In the rows, zero is written as 128.
Known rows, with every step that occurs
repaz, tizav, peregi: [103 127 124 126 125 117 161 152  55  60 101 106 184 171 133 110 171  96
 154 123 164 129 177  83 149]
poso, karo, repaz, tizav, peregi: [116 124 124 137 176 134 117 123  79  44 125 136 201 146 154  99 136  94
 174 115 187 142 209 133 106]
karo, peregi, mumat, repaz, defa: [104 132  64 113 114  77 123 109 212 174  91  78 103 111  78 154  73 120
  85 107  75 121  56 153 100]
repaz, mumat, peregi: [134 169 198 124 142 114 128 177 152 173 123 117  57 173  98 127 140 120
 112 134  61 100 115  99 139]
poso, karo, peregi, tizav, repaz: [ 91 121 126  98 157 128 131  94 128 127 140 162 124 123 207 142 106 128
 133 161 138 152  99 101 153]
tizav, repaz: [131 123 114 116 141 133 158 122 138 133 141  99 166 123 147 130 100  92
 128 145  81 121 139  84 160]
tizav, peregi, mumat, repaz, defa: [142 121  72 120  98  86 136 127 173 119 116  64 149 145  83 117  92 118
 133  84  96 129  94 117 118]
defa, repaz: [178 109 159  98 132 151 136 120 114 120 121 111 150 125  94 132 156 165
 102 158 113 111 152 119 173]
defa, repaz, tizav, peregi, mumat: [142 105 167 127  96 116  95 125  23  59 119  72 183 175  87  97 135 181
 160 177 161 134 159  92 165]
defa, repaz, tizav: [150 111 157 116 122 164 130 119  71  76 107 118 171 118 105 113 170 183
 158 167 164 127 185 138 159]
repaz, karo, peregi, tizav: [ 89 108 132 134  99 113 145 119  91 144 121 181  74  90 171 161 155 129
 103 146 157 135  60 135 113]
repaz, karo, peregi: [ 85 134 154 113 128  88 145 136 105 157 105 137  92  83 139 164 126  74
  87 121 122 110  75 138 102]
tizav, peregi, mumat, repaz, karo: [149 111 132 121 111  82 100 145 111 121 165  86 142 113 125 122 124 139
 138 101 134 124  95 134 101]
poso, karo, repaz: [157 116 134 128 171 135 127 121 172 139 144 143 150 112 133 140 118 113
 116 124 123 120 166 149  97]
repaz, tizav: [120 118 129 135 107 129 167 145 118 113 109 119 157 134 121 134 172 138
 151 143 150 125 172 119 131]
tizav, peregi: [131 130 130 113 133 108 168 159  97 106 115 102 166 167 122 130 155  74
 102 111 117 113 147  65 161]
mumat, repaz: [165 120  89 106 154 136 142 138 191 152 141 106 154 115 115 146 172 141
  97 101 114 107 154 143 132]
poso, karo, peregi, tizav: [108 119 147 105 138 112 147 122 143 151 122 176  96 129 165 164 163 152
 105 154 159 141  92 119 132]
karo, peregi, tizav: [103 120 102 130 119 120 152 124 121 158 106 154 101 141 149 165 172 128
  70 153 135 129  94  98 153]
karo, peregi, tizav, repaz: [ 86 125  84 126 141 132 140  91 103 131 125 141 135 129 188 140 116 103
  99 162 113 142  96  80 174]
popo, defa, repaz, tizav, peregi: [121 134 160 134  99 187 112 124  38  33 130 107 195 155 122 116 158 145
 160 130 172 136 192 143 160]
mumat, peregi, tizav, repaz: [125 158 121 122 127 160 136 126 157 160 124 163 121 122 172 123 129 134
 135 143 103 163 128  90 176]
popo, defa, repaz, mumat, peregi: [151 175 235 127 117 189  79 148 132 145 155 117  65 157  89 130 126 167
 116 136  67 109 129 160 152]
peregi, karo, repaz, mumat: [154 116 150 171 134 117  99 137 107 156 176 152  76 169 111 108 102 130
 126 131 145 106 110 127 103]
karo, repaz, mumat, peregi: [142 168 156 154 172 137  88 144 149 162 133 124  78 160 102 119 112  92
  95 124  55  99 142 129 110]

Rows
[100 130 131 109 149  89  88 129 157 140 129 103 141 121 123 149 125 182
 142 140 165 135 126 176  85] => poso, karo, peregi, mumat, repaz, tizav
[165 125 170 124  94 183 122 121 141 127 152 111 141 117 103 158 142 165
 103 142 113 113 151 161 151] => popo, defa, repaz
[109 113 141 149  85  78 134 156  66  96 115  72 168 182 104 115 140 137
 162 156 148 132 144  76 134] => repaz, tizav, peregi, mumat
[120 114 145 123 122 124 152 124 106 120 151 126 137  70 171 128  87  90
 163 136 104 129 106 121 126] => tizav, repaz, karo
[155 103 177 145 177 124 100 130 141 114 176 123  97 160 125 118 109 124
 142 149  98  94 138 139  90] => poso, karo, repaz, mumat
[161 116 102 120 132  85 106 147 139 132 155  60 166 165 102 126 137 142
 109 114 111 119 129  98 136] => tizav, peregi, mumat, repaz
[140 127 147 162 149 104  96 141  48 105 171 138 108 202 124  85 103  90
 131 107 158 108 128  92 119] => tizav, peregi, karo, repaz, mumat
[ 72 123  94  98 124 127 158  73 164 108 102 165 104  99 190 129  61 109
 161 137 123 172  61 124 137] => poso, karo, peregi, tizav, repaz, defa
[125 133  79 113 155 139 133 144  94  52 122  98 207 148 139 107 185 121
 154  85 179 129 202 124 139] => mumat, repaz, tizav, peregi
[109 182 130 158 133 141 107 154 126 178  96 198 123 114 122 109 129 130
 142  98 200 159 180 167 105] => mumat, peregi, karo, repaz, tizav
[117 110  98 180 119 101  95 129  58  86 130  83 188 176 109 103 107 113
 145 146 145 131 169 102 105] => karo, repaz, tizav, peregi, mumat
[127 129  97 119 142  78  97 128 172 189 129  72 126 133  96 166 118 141
  54 129  92 106  90 133 114] => karo, peregi, mumat, repaz
[150 123 108 151 129 117 126 133 140 181 143 172 130 122 117 132 115 118
 101 110 168 132 137 139 108] => peregi, karo, repaz
[130 176 222 126 116 101 125 190 141 208 135 166  29 169 107 116 126 146
 130 116 128 124  91 113 130] => repaz, mumat, peregi, karo
[107 158  87 121  97 161 166 103 194 144  83 165  99 100 158 111  85 117
 160 117  88 175  92 112 159] => mumat, peregi, tizav, repaz, defa
[143 134 107 146 145 109 120 140  77 132 137 161 159 159 132 109 113  79
 108  89 186 132 153 102 130] => tizav, peregi, karo, repaz
[124 116 128 142 161 147 123 118 133  96 131 148 169 112 143 122 137 132
 168 137 175 134 198 169  85] => poso, karo, repaz, tizav
[148 116 202 131  76 177 117 118 112 118 166 138 116  68 121 154 129 163
 133 129 133 120 115 198 115] => popo, defa, repaz, karo
[111 150 153 130 105 155 133 123 128 154 137 186  92  71 197 120 115 132
 168 129 125 170  92 129 142] => mumat, peregi, tizav, repaz, karo
[137 117  99 129 142 135 153  99 209 120 108 146 129  95 117 131  71  93
 142 101 111 133 126 172  81] => poso, karo, repaz, defa
[149 126  59 105 121 132 171 116 228 132 103 106 133  95 100 133 129 123
 126  79 100 124 119 166 115] => mumat, repaz, defa
[134 116  55 155 118 137 159  97 188 130  93 124 133 102  96 127  85  70
 108 102  81 121 122 149 100] => karo, repaz, defa
[134 120  75 153  96 119 153 111 176 164 109 174 108 101 100 116  72  97
 126  90 151 144 105 162  95] => peregi, karo, repaz, defa
[171 138 210 120 126 174  90 129 101 125 141 155  52 163 116 103 172 217
 133 173 109 125 117 116 182] => defa, repaz, mumat, peregi, tizav
[139 147 180 141 107 136 122 159 144 161 140 160  40 175 134 121 171 173
 131 154  98 125  96  94 150] => repaz, mumat, peregi, tizav
[166 164 229 102 153 153  88 148 111 139 123 114  69 161  85 112 136 163
 116 153  74 102 138 122 172] => defa, repaz, mumat, peregi
[123 112  81 166 144 149 126 115 109  98 119 130 174 122 122 120 145 109
 135 134 148 123 194 148 103] => karo, repaz, tizav
[144 111  96 144 106 109 111 139 155 136 141  78 161 131  95 131 155 202
 155 144 146 128 147 151 102] => peregi, mumat, repaz, tizav
[105 138 109  99 160 112 117 123 134 150 125 129 114  63 143 159 138  97
  83  89 134 109  97 183  95] => mumat, repaz, karo, peregi
[ 71 141 134 109 146 104 131 108  90 135 122 124 123  73 177 143  68  50
 114 129 104 129  82 121 123] => tizav, repaz, karo, peregi
[117  98  59 133  79 153 183  82 166 105 118 143 126 106 159 113  85 125
 173 143 106 162  83 101 155] => peregi, tizav, repaz, defa
[110 113  87 117 130 130 116 107 127 141 141 169  96  66 174 158 171 153
  98 105 170 133  80 176 105] => mumat, repaz, karo, peregi, tizav
[136 121  81 120 142 148 138 137 152 106 128 115 179 112 121 129 189 160
 148 109 160 126 188 158 120] => mumat, repaz, tizav
